Each row was made from one walk, in order. Every step used is in the known rows, and no mark comes twice. Write each row's walk.
In the rows, 128 means zero.
Known rows
F M: [159 149 145  92 127 138 138 151  94  93 137 146 125 105  82 134 138 165]
M B A F: [142 131 119  67 129 132 157 154 106  84 134 168 142 101 104 141 161 130]
M F D B A: [167 151 129  92 107 185 156 118  91  57 141 145 146  83 101 136 127 114]
X D B A F M: [165 126 131 100 145 124 181 165  60  83 123 139 148  93  88 161 176 132]
A B M F D: [191 140 126  97 134 184  97 117 101  79 126 149 132 103 117 125 145 215]
D F: [154 106 152  93 144 159 105 137 137  64 136 165 163 108  89 124 145 221]
F M B A: [154 155 123  65 103 133 167 169  80  81 137 135 137  89  78 136 118 111]
A B: [176 129 128  77 132 152 116 138 103  65 131 168 145 117 121 151 152 206]
D F M: [157 128 156 100 134 144 119 146 108  76 134 143 156 104  73 117 145 189]
F D B A: [150 140 128  89 106 154 164 143  75  70 133 156 154  76 101 139 125 110]
A F: [149 125 142  93 154 137 126 136 118  97 134 178 129 118 110 139 180 182]
F M B D: [159 138 103  89 146 153 145 154  89  89 129 118 134 102  82 116 107 144]
D B M: [167 113 111  86 122 158 127 147 111  55 110 141 151 123 107 105 103 196]
B A F: [149 122 144  82 142 132 145 155  95  93 136 183 146 100 109 168 179 152]
A F D B M: [148 125 118 109 138 144 132 131  91  88 110 154 138 106 112  94 152 157]
X D: [167 109 144  97 166 151 134 150 124  92 138 161 125  98  86 163 155 239]
M F: [174 137 142  89 136 183 116 117 137  70 145 156 121 118  98 138 140 201]

Write each row's walk
[140 140 126 108 136 143 147 118  91  84 126 163 134 103 111 108 167 127] => A F D B
[150 138 132  85 123 143 128 145 116  65 132 127 152 107  69  90 128 166] => D F M B
[183 108 123 104 161 160 103 146  74  64 123 132 182 110 102 136 146 201] => A B D F M
[164 107 135 113 165 160 114 149  93  80 129 131 168 101  79 124 133 191] => B D F M
[157 127 117 102 121 158 132 137  96  76 115 144 142  98 102  96 111 171] => F D B M
[150 142 127 100 119 158 146 124  98  71 130 151 136  92 101 110 125 140] => F D B
[168 109 159 113 165 142 126 155 110  86 135 137 148  92  61 139 161 231] => X D F M
[154  94 107  92 163 172 110 138 131  59 128 136 169 107  89 105 116 202] => M B D F
[151 121 123  82 124 139 160 147  87  62 125 167 162 110 115 146 158 122] => D B A F
[152 159 122  76 116 138 148 150 103  83 134 130 121 105  79 107 119 140] => F M B
[162 152 148 104 136 183 121 106 121  90 150 158 114  91  93 130 145 177] => M F D
[138 137 149  99 140 133 151 145  80 116 141 186 137  75 103 158 186 126] => B A F D
[153 144 148  89 132 118 158 166  68 106 135 163 140  96  95 162 180 117] => B A F M
[144 155 124  85 134 122 150 145  99  97 131 142 117 115  89 107 160 128] => A F M B
